What can hang from each mark
Z_182: Z_738
Z_790: Z_491
Z_62: Z_738
Z_738: Z_62 Z_790
Z_491: Z_62 Z_134 Z_182 Z_526
Z_134: Z_738
Z_526: Z_491 Z_738

Every row comes from one small tree of marks. Brackets hold a mark, then the marks that hang from it, in the order of their numbers. Every link used is in the known rows. Which tree was each row made from?
Known rows
(Z_526 (Z_491 (Z_62 Z_738))): [-0.85  0.56 -1.33  1.73 -1.44  1.53  0.40 -0.63  0.53  0.58 -0.65 -0.04
 -1.19 -0.05 -0.14 -0.51  2.77 -1.71  2.53 -1.42 -1.46 -0.58 -0.82  1.45
  1.33  0.09  1.08  2.95 -0.64  1.73 -2.66  1.46  0.80 -0.41 -1.07 -3.31]
(Z_182 (Z_738 Z_62 (Z_790 (Z_491 Z_526)))): [ 1.16 -0.93 -1.67 -0.78  0.39  0.54  0.13 -1.76 -0.47  0.20 -1.62  0.47
 -0.98  0.59  2.07 -0.86 -0.07 -0.30  1.63 -1.46 -1.09 -0.20 -0.72 -0.18
 -0.07 -0.99  0.26  1.29 -0.06  0.44 -0.91  2.04 -2.80  0.37 -1.61 -0.35]
(Z_62 (Z_738 (Z_790 (Z_491 Z_134 Z_182 Z_526)))): [ 0.29  0.00 -2.56 -0.82  0.32 -1.24  1.35 -1.84  0.25 -0.25 -0.93  1.39
 -0.48  1.02  2.25  0.97  1.31  0.72  1.70 -0.96 -0.81 -0.28  0.70  0.75
  2.35 -0.74 -0.37  1.76  1.01 -0.95 -1.88  2.75 -2.74  1.05 -0.61 -2.07]
(Z_491 (Z_62 Z_738) Z_134 Z_526): [-1.05  0.88 -2.66  0.94 -2.68  0.79  2.16 -0.02  0.19  2.36 -0.86  1.36
  0.99 -0.14  1.92  0.03  2.27 -0.54  1.20 -1.94  0.42  1.47 -1.34  0.92
  1.49 -1.59  1.52  5.03 -2.39 -0.47  0.62  1.50  0.62 -1.09 -0.43 -1.61]
(Z_738 (Z_790 (Z_491 Z_62 Z_134 Z_526))): [-0.15  0.63 -1.64 -1.34 -0.79  0.62  0.11 -0.94  1.90  1.75 -1.07  1.70
 -1.87 -0.17  1.97  0.33  0.65 -2.45  1.52 -1.38 -2.09  1.54 -0.24 -0.26
  0.53 -2.44 -1.47  2.35  0.48 -0.90 -1.19  4.24 -2.22  0.15 -1.13  0.29]
(Z_738 Z_62 (Z_790 (Z_491 Z_134 Z_526))): [ 0.07 -1.07 -2.21 -1.49 -0.87  1.18  1.23 -2.24  2.04  1.83 -2.52  1.07
 -2.38  0.14  1.76 -0.22  0.25 -2.93  0.04 -1.01 -2.93  1.30 -0.68  0.02
  0.35 -2.64 -1.24  1.90  0.24 -0.67 -0.83  4.04 -3.45 -1.08 -1.38  0.36]
(Z_491 Z_134 Z_182 Z_526): [ 0.39  2.12 -2.13 -2.02 -1.89 -0.76  0.30  0.37  0.32  2.10  0.77  1.13
  0.91  0.93  0.16  0.44  0.53 -0.32 -2.28 -0.97  2.40  2.00 -0.81  2.31
  0.19 -1.20  0.03  4.53 -0.19 -3.02 -0.61  0.73 -0.95  0.19  0.64 -0.50]
(Z_738 Z_790): [ 0.60 -0.75  0.64 -1.15  0.60  0.41 -0.13 -0.56  1.65  0.22 -1.35  1.19
 -1.35  0.26  0.76  0.59 -0.41 -1.30 -0.15 -0.20 -2.03  0.85  0.17 -1.00
 -0.38 -1.15 -1.66 -0.34  1.15 -0.09 -0.67  2.65 -2.42 -0.52 -0.45  0.09]
(Z_738 Z_62 (Z_790 (Z_491 Z_134 Z_182 Z_526))): [ 0.66 -1.12 -2.81 -1.94 -0.86  0.52  1.15 -2.34  2.55  2.35 -2.07  1.52
 -2.63  0.70  1.40  0.08 -0.01 -3.16 -1.00 -1.22 -2.37  1.25 -0.88  0.74
  0.33 -2.94 -1.57  2.55  0.93 -1.39 -1.41  4.31 -4.07 -1.06 -0.80 -0.18]
(Z_491 (Z_62 (Z_738 Z_790)) Z_182 Z_526): [ 0.59 -1.13 -2.91 -0.66 -1.21 -0.68  0.42 -1.28  1.05  2.20 -1.04  2.94
 -1.34  0.91  2.06  0.10  2.21 -0.84 -1.05 -2.39  0.96  1.17 -0.89  2.33
  1.53 -2.30 -0.43  4.47 -0.30 -0.73 -0.95  1.98 -2.17  0.01  1.47 -3.28]
(Z_738 (Z_790 (Z_491 Z_526))): [ 0.17  0.01 -1.02 -1.91  0.58 -0.04 -0.79 -1.56  1.09  0.05 -1.23  1.07
 -1.98 -0.12  1.95  0.06  0.56 -1.27  1.27 -0.76 -1.54  0.97  0.61  0.17
  0.80 -1.55 -1.31  0.99  1.10 -0.49 -1.50  3.17 -2.73  1.39 -0.78  0.08]
(Z_134 Z_738): [-0.01 -0.08  0.28  0.34 -0.71 -0.96 -0.54  0.25  0.26 -0.40 -0.15 -0.26
  0.72  0.15  0.90 -0.64  0.70  1.69  1.25  0.81  0.14 -2.00 -1.60 -0.49
  0.40 -0.64 -0.23  0.64  0.03 -0.57 -2.13 -1.63 -1.20  0.28  0.22 -2.22]
(Z_182 (Z_738 Z_62 (Z_790 (Z_491 Z_134 Z_526)))): [ 0.97 -0.32 -1.76 -0.84 -0.14  0.61  0.47 -1.45 -0.32  0.76 -1.46  0.50
 -0.57  0.61  2.01 -0.62 -0.18 -0.62  1.65 -1.52 -1.17 -0.05 -0.97 -0.28
 -0.10 -1.02  0.30  1.72 -0.18 -0.11 -0.74  2.48 -2.68  0.05 -1.80  0.04]
(Z_738 Z_62 Z_790): [ 0.80 -2.64 -0.33 -0.62 -0.25  1.41  1.17 -1.63  2.50  1.37 -2.94  0.93
 -2.43  0.23  0.64 -0.04 -0.69 -2.66 -1.55 -0.35 -3.56  0.69 -0.88 -0.79
 -0.74 -1.99 -1.47  0.11  0.39  0.52 -0.08  2.94 -3.43 -2.41 -0.52 -0.13]
(Z_62 (Z_738 (Z_790 (Z_491 Z_182)))): [ 0.41 -0.59 -2.10 -0.41  1.06 -1.42  0.83 -1.94  0.35 -0.57 -0.96  1.35
 -1.12  1.18  2.03  0.96  1.03  0.60  1.85 -0.97 -1.18 -0.93  0.86  0.57
  2.23 -0.60 -0.77  0.47  1.55 -0.67 -2.16  2.35 -2.84  0.99 -0.28 -2.35]
(Z_526 (Z_491 Z_134 Z_182) (Z_738 Z_62 Z_790)): [-0.33  0.09 -2.37  0.71 -1.01  1.77  0.85 -0.93  1.85  2.25 -2.46  1.28
 -1.91  2.36 -0.41 -1.16  0.78 -3.23  0.64  0.07 -3.33 -0.40 -0.81  1.42
  0.47  1.06  1.22  5.53  0.57 -0.57 -3.13  4.03 -3.17 -3.39 -1.87 -2.68]
(Z_738 (Z_790 (Z_491 Z_134))): [ 0.32  0.83 -1.08 -1.37  0.22  0.06  0.11 -0.88  1.65  0.86 -0.65  1.14
 -1.49  0.30  1.20  0.69 -0.13 -1.87  1.50 -0.65 -2.47  0.72  0.48 -0.75
  0.39 -1.70 -1.86  0.67  1.56 -1.26 -1.57  3.84 -2.63  0.29 -1.32  0.61]

Write each row's tree
[ 0.13  0.11 -2.86 -1.42 -1.42 -0.16  0.96 -0.66  0.89  2.86 -1.36  2.12
 -0.29  2.00  1.03 -0.45  0.17 -0.94 -2.10 -0.33  0.31  1.48 -0.98  1.90
  0.15 -0.59  0.80  5.83 -0.28 -2.62 -0.34  2.54 -3.09 -2.08 -0.20 -0.89] : (Z_491 Z_134 Z_182 (Z_526 (Z_738 Z_62 Z_790)))
[ 0.39 -1.54 -1.46 -0.95 -0.78 -0.74 -0.26 -1.67  1.80  0.69 -1.56  0.79
 -1.59  0.55  2.06 -0.73  0.80 -0.21  0.80  0.14 -1.56 -1.37 -1.91  0.24
  0.79 -2.53 -1.59  1.95  0.76 -1.07 -3.12  0.88 -4.24 -0.04 -0.17 -2.59] : (Z_134 (Z_738 Z_62 (Z_790 (Z_491 Z_182 Z_526))))
[ 0.49  0.73 -3.53 -1.53 -0.08 -1.17 -0.85 -2.00 -0.94  0.49  0.61  0.60
 -1.03  0.75  1.74 -0.88  1.07  0.14  1.14 -1.49  1.75 -0.17 -0.17  2.46
  1.36 -0.94  0.20  2.85  0.48 -1.21 -1.70  0.89 -1.67  2.42 -0.24 -0.64] : (Z_790 (Z_491 (Z_182 (Z_738 Z_62)) Z_526))
[ 1.17 -0.31 -2.21 -1.11 -1.18 -0.23 -0.68 -0.35  0.59  2.53 -0.21  2.76
 -0.97  0.75  1.56 -0.60  1.00 -1.11 -0.90 -2.45  1.55  1.44 -1.53  1.95
  0.14 -2.24 -0.29  4.88 -0.31 -0.75 -0.81  1.81 -2.06  0.16  0.79 -1.98] : (Z_491 Z_62 (Z_182 (Z_738 Z_790)) Z_526)
[-0.27  0.71 -3.56 -1.37  0.35 -1.65 -1.27 -1.71 -0.72  0.37  0.51  1.11
 -1.37  0.90  1.70 -1.13  1.04  0.10  1.48 -0.61  1.39 -0.28  0.80  2.72
  1.80 -0.07  0.67  3.31  0.68 -1.48 -1.74  1.23 -1.56  2.12 -0.22 -0.71] : (Z_790 (Z_491 Z_182 (Z_526 Z_738)))
[-0.53  0.94 -2.23  1.26 -1.45  1.66  0.15  0.09  2.06  2.86 -1.41  2.35
 -1.61  2.10 -0.18 -1.11  1.34 -3.47  1.80 -0.46 -3.01  0.13 -0.69  1.23
  0.51  0.61  0.95  6.30  0.39 -0.65 -3.26  4.59 -2.22 -2.95 -1.80 -2.82] : (Z_526 (Z_491 Z_62 Z_134 Z_182) (Z_738 Z_790))
[-0.85  1.55 -3.50  0.93 -1.39 -0.38  1.26 -0.73  0.39  1.81  0.65  1.00
 -0.44 -0.09  1.52  0.21  1.30 -1.51  3.40 -1.58 -1.31 -0.49 -0.21  0.36
  2.06 -1.36  0.05  2.42 -0.06 -1.16 -1.24  2.58  0.17  0.31 -1.22 -0.66] : (Z_790 (Z_491 (Z_62 Z_738) Z_134))
[-0.51  1.90 -3.98 -0.72 -2.22 -1.18 -0.44 -0.60  0.99  2.57  1.10  1.53
 -0.63  0.26  1.81 -0.49  1.75 -1.26  1.74 -1.33  0.87  0.04 -1.37  1.86
  1.65 -2.49 -0.59  4.76 -0.02 -2.36 -2.66  1.63 -1.03  1.13 -0.13 -1.59] : (Z_790 (Z_491 Z_62 (Z_134 Z_738) Z_182 Z_526))
[ 0.31 -0.14 -0.79 -1.30 -0.34 -1.49 -1.28 -0.88  1.20 -0.03 -0.64  0.96
 -0.82  0.43  2.20 -0.47  0.98  0.77  1.56  0.32 -0.61 -1.36 -1.08  0.10
  1.07 -1.90 -1.64  1.70  1.19 -1.39 -3.62  0.67 -3.60  1.32 -0.19 -2.39] : (Z_134 (Z_738 (Z_790 (Z_491 Z_182 Z_526))))
[ 0.27  2.27 -1.68  0.48 -2.14  1.40  0.10  0.50  1.51  2.61  0.19  1.14
 -0.66  0.86 -0.67 -0.12  1.34 -3.14  1.32 -1.92 -1.13  0.45 -1.72  1.53
 -0.03 -0.82 -0.14  4.82  0.25 -0.57 -3.56  2.84 -0.69 -1.03 -1.23 -2.53] : (Z_526 (Z_491 Z_62 Z_134 (Z_182 (Z_738 Z_790))))
[ 0.17  1.41 -2.29  0.59 -3.03 -0.79  0.94  1.45  2.50  3.97  1.08  2.38
  0.39  0.84  0.09  0.46  0.25 -1.86 -0.58 -0.88  0.03 -0.24 -2.81  0.26
  0.17 -2.54 -1.39  4.63  0.13 -3.03 -2.22  0.99 -1.11 -2.15  0.89 -2.59] : (Z_491 Z_62 (Z_134 Z_738) Z_182)
[-0.53  1.74 -4.67 -0.47 -1.62 -1.12  0.60 -1.32  0.38  2.41  0.77  1.73
 -0.63  0.51  2.06  0.08  2.02 -1.14  1.84 -1.99  0.71  0.40 -0.44  2.24
  2.28 -1.83  0.06  4.66  0.05 -2.06 -1.77  2.46 -0.82  1.26 -0.30 -1.47] : (Z_790 (Z_491 (Z_62 Z_738) Z_134 Z_182 Z_526))
[-0.18 -1.50 -2.67  0.21  0.26  0.36  0.93 -1.56  1.13  1.83 -2.34  1.82
 -1.90  2.05  1.16 -1.03 -0.42 -1.88  0.82  0.32 -3.00 -0.70  0.09  0.13
  0.63  0.28  0.62  2.98  0.54 -1.04 -0.79  3.47 -3.56 -2.43 -1.30 -0.64] : (Z_526 (Z_738 Z_62 (Z_790 (Z_491 Z_134 Z_182))))
[-0.38 -0.93 -1.43  0.35  1.29 -0.22 -0.46 -1.21  0.15  0.25 -1.70  1.45
 -1.44  1.54  1.51 -1.07  0.02 -0.46  2.32  0.61 -2.29 -0.82  0.99 -0.32
  0.79  1.28  0.82  1.69  0.75 -0.33 -0.77  2.85 -2.58 -0.73 -1.40 -0.40] : (Z_526 (Z_738 (Z_790 Z_491)))
[-0.08  2.69 -1.21 -0.12 -1.55  0.70  0.11  0.37  1.08  1.24  0.77  0.11
 -0.16  0.67 -1.33  0.16  1.14 -2.04  0.25 -0.59 -0.26  0.28 -0.76  2.03
  0.29  0.18  0.00  3.70  0.63 -0.92 -3.49  1.59 -0.24 -0.38 -0.78 -1.88] : (Z_526 (Z_491 Z_134 Z_182))
[-0.59  1.28 -4.21 -1.05 -0.86 -0.94  0.05 -1.44 -0.16  1.78  0.32  0.97
 -0.79  1.17  1.59 -0.83  0.84 -1.01  0.91 -0.72  0.55  0.05  0.03  2.41
  1.58 -0.55  0.80  4.55  0.17 -2.35 -1.46  2.02 -1.72  0.69 -0.76 -0.20] : (Z_790 (Z_491 Z_134 Z_182 (Z_526 (Z_738 Z_62))))
[ 0.26 -0.39 -1.81 -0.13  1.17 -1.02  1.21 -2.05  0.14 -0.82 -1.28  1.02
 -0.92  0.81  2.25  0.69  1.23  0.69  2.54 -0.86 -1.58 -0.93  0.90  0.02
  2.31 -0.49 -0.24  0.17  1.21 -0.04 -1.64  2.28 -2.36  1.18 -0.86 -1.88] : (Z_62 (Z_738 (Z_790 Z_491)))
[ 0.39 -2.09  0.09 -0.10 -0.87 -0.04  0.36 -0.94  1.98  0.44 -2.09  0.45
 -0.92  0.42  1.33 -0.55  0.16 -0.14  0.23  0.65 -2.37 -1.56 -2.23 -1.06
  0.02 -1.96 -1.30  0.79  0.37 -0.20 -2.37  0.35 -3.60 -1.28 -0.30 -2.37] : (Z_134 (Z_738 Z_62 Z_790))
[ 0.53  1.94 -1.41 -0.41 -1.42  1.11  0.23 -0.01  1.03  1.47 -0.21  0.29
 -0.49  1.21 -0.81  0.00  0.83 -2.19  0.58 -1.23 -0.95  0.08 -1.34  1.53
 -0.13 -0.11 -0.03  3.91  0.60 -0.61 -3.53  2.44 -1.50 -0.95 -1.44 -1.99] : (Z_526 (Z_491 Z_134 (Z_182 (Z_738 Z_62 Z_790))))
[-0.96  0.45 -2.73 -0.65  0.30 -0.64 -1.12 -1.68 -1.21 -0.32 -0.27  0.10
 -0.99  0.32  2.11 -1.40  1.50  0.52  2.86 -0.28  0.45 -0.25  0.88  1.61
  1.86  0.41  1.37  2.60 -0.20 -0.49 -1.01  1.01 -0.74  2.14 -1.03 -0.09] : (Z_790 (Z_491 (Z_526 Z_738)))
[-0.96 -0.25 -3.21 -0.35  0.00 -0.30 -0.51 -2.06 -0.97  0.16 -0.71  0.06
 -1.34  0.35  2.06 -1.56  1.49 -0.02  2.37 -0.40  0.01 -0.26  0.56  1.72
  1.71  0.08  1.47  2.61 -0.51 -0.25 -0.67  1.19 -0.90  1.22 -1.13 -0.27] : (Z_790 (Z_491 (Z_526 (Z_738 Z_62))))
[ 0.14  0.17 -2.05 -0.24  0.63 -0.90  1.54 -1.53  0.13 -0.45 -1.05  0.95
 -0.34  0.91  2.20  1.14  1.24  0.44  2.47 -0.86 -1.75 -0.80  0.77 -0.08
  2.14 -0.49 -0.30  0.57  1.12 -0.62 -1.69  2.70 -2.22  0.61 -0.95 -1.63] : (Z_62 (Z_738 (Z_790 (Z_491 Z_134))))
[-0.68  0.50 -2.28  0.36 -2.46  1.05  2.06 -0.20  0.83  2.48 -1.59  2.11
  0.34 -0.08  2.29  0.27  2.01 -1.08  1.04 -2.09 -0.67  1.85 -1.16  0.48
  1.29 -2.30  0.73  4.82 -2.06 -0.62  0.31  2.80 -0.54 -1.27 -0.63 -1.73] : (Z_491 (Z_62 (Z_738 Z_790)) Z_134 Z_526)
[ 1.20 -0.40 -2.24 -1.70 -0.47 -0.64 -0.50 -0.95 -0.93  0.96 -0.26  0.99
  0.01  1.12  1.12 -0.77  0.51  0.74 -1.81 -1.45  2.87  0.53 -1.10  2.62
  0.09 -0.85  0.72  3.53 -0.38 -0.77 -0.65 -0.40 -1.80  0.74  0.79 -1.48] : (Z_491 (Z_182 (Z_738 Z_62)) Z_526)
[ 0.29 -2.05 -1.99 -1.58 -0.26  1.15  0.66 -2.81  1.77  1.29 -2.68  0.85
 -2.98 -0.04  1.90 -0.58  0.38 -2.55  0.05 -0.85 -2.84  0.86 -0.48  0.27
  0.45 -2.36 -1.22  1.18  0.38  0.03 -0.94  3.46 -3.69 -0.66 -0.96 -0.04] : (Z_738 Z_62 (Z_790 (Z_491 Z_526)))
[ 0.05  2.39 -4.33 -0.86 -1.51 -0.86 -0.27 -0.60 -0.10  2.48  1.36  1.63
 -0.38  0.35  1.79 -0.44  1.22 -1.46  1.98 -2.17  1.27  0.67 -0.77  1.93
  1.23 -1.74  0.05  4.83 -0.07 -2.07 -1.56  2.25 -0.66  1.44 -0.58 -0.53] : (Z_790 (Z_491 Z_62 Z_134 (Z_182 Z_738) Z_526))
[-0.52 -0.84 -2.37  1.33 -0.55  1.18  0.17 -1.50  0.58  1.09 -1.70  0.35
 -1.69  2.18 -0.66 -2.04  1.29 -1.74  0.59  0.34 -1.59 -1.41 -0.51  2.59
  0.82  1.90  2.27  4.60 -0.10  0.45 -2.79  1.37 -1.75 -2.45 -1.07 -3.15] : (Z_526 (Z_491 Z_182) (Z_738 Z_62))
[ 0.12 -0.21 -0.25 -0.62 -0.18 -1.07 -0.87 -0.58  1.29 -0.29 -0.71  0.53
 -0.71  0.25  1.93 -0.22  0.66  0.58  2.28  0.57 -1.46 -1.86 -1.07 -0.89
  0.94 -1.63 -1.50  0.65  1.21 -0.98 -3.34  0.68 -2.98  1.04 -0.42 -2.06] : (Z_134 (Z_738 (Z_790 Z_491)))
[ 0.09 -0.31 -0.50 -1.11 -0.23 -1.01 -1.11 -0.78  0.97 -0.47 -0.90  0.39
 -0.74  0.07  2.33 -0.49  1.20  1.01  2.26  0.40 -0.95 -1.46 -1.19 -0.46
  1.08 -1.70 -1.11  1.38  0.74 -0.97 -3.12  0.54 -3.04  1.30 -0.53 -2.12] : (Z_134 (Z_738 (Z_790 (Z_491 Z_526))))
[ 1.24  1.63 -2.34 -0.07 -1.84 -0.05  1.06  1.18  1.66  4.03  0.71  3.07
  0.03  1.21  0.21  0.81 -0.74 -2.83 -0.39 -2.13 -0.37  0.81 -1.96  0.02
 -0.67 -2.08 -1.35  4.44  0.55 -2.39 -1.06  3.22 -1.69 -1.98  0.01 -1.02] : (Z_491 Z_62 Z_134 (Z_182 (Z_738 Z_790)))
[-0.95  0.19 -3.65  0.20 -0.66 -0.42  0.04 -1.92 -0.54  0.55 -0.22  0.56
 -1.22 -0.42  2.62 -0.66  2.61 -0.30  3.06 -1.78  0.19 -0.02  0.08  1.68
  2.47 -1.29  0.69  2.65 -0.80  0.09 -1.03  1.58 -0.07  1.84 -0.66 -1.27] : (Z_790 (Z_491 (Z_62 Z_738) Z_526))
[-0.34 -0.30 -2.38  0.56  0.32 -0.07  0.05 -0.69  0.93  1.67 -1.20  2.35
 -1.43  1.69  1.39 -0.89 -0.10 -1.49  1.88  0.09 -2.36 -0.50  0.48 -0.04
  0.63  0.45  0.48  3.14  0.78 -1.24 -0.94  3.63 -2.59 -1.47 -1.21 -0.79] : (Z_526 (Z_738 (Z_790 (Z_491 Z_62 Z_134 Z_182))))
[-0.07 -1.31 -1.30  1.32 -0.66  0.55  1.54 -0.65  1.36  1.46 -1.40  1.99
 -0.95  0.25  1.50  0.35  1.20 -1.25  1.23 -1.47 -1.83 -0.04 -0.63 -0.53
  1.01 -1.45 -0.44  1.44 -0.37  0.57 -0.30  2.22 -0.94 -1.33  0.00 -2.26] : (Z_491 (Z_62 (Z_738 Z_790)))
[-0.09  2.37 -3.52 -1.75 -0.91 -1.34 -0.38 -0.84 -0.05  1.45  1.27  0.79
 -0.43  0.54  1.28  0.07  1.02 -0.79  0.78 -1.20  1.35  0.87  0.15  2.11
  1.56 -1.25 -0.32  3.43  0.68 -2.52 -1.88  1.76 -1.05  1.87 -0.38  0.12] : (Z_790 (Z_491 Z_134 Z_182 Z_526))
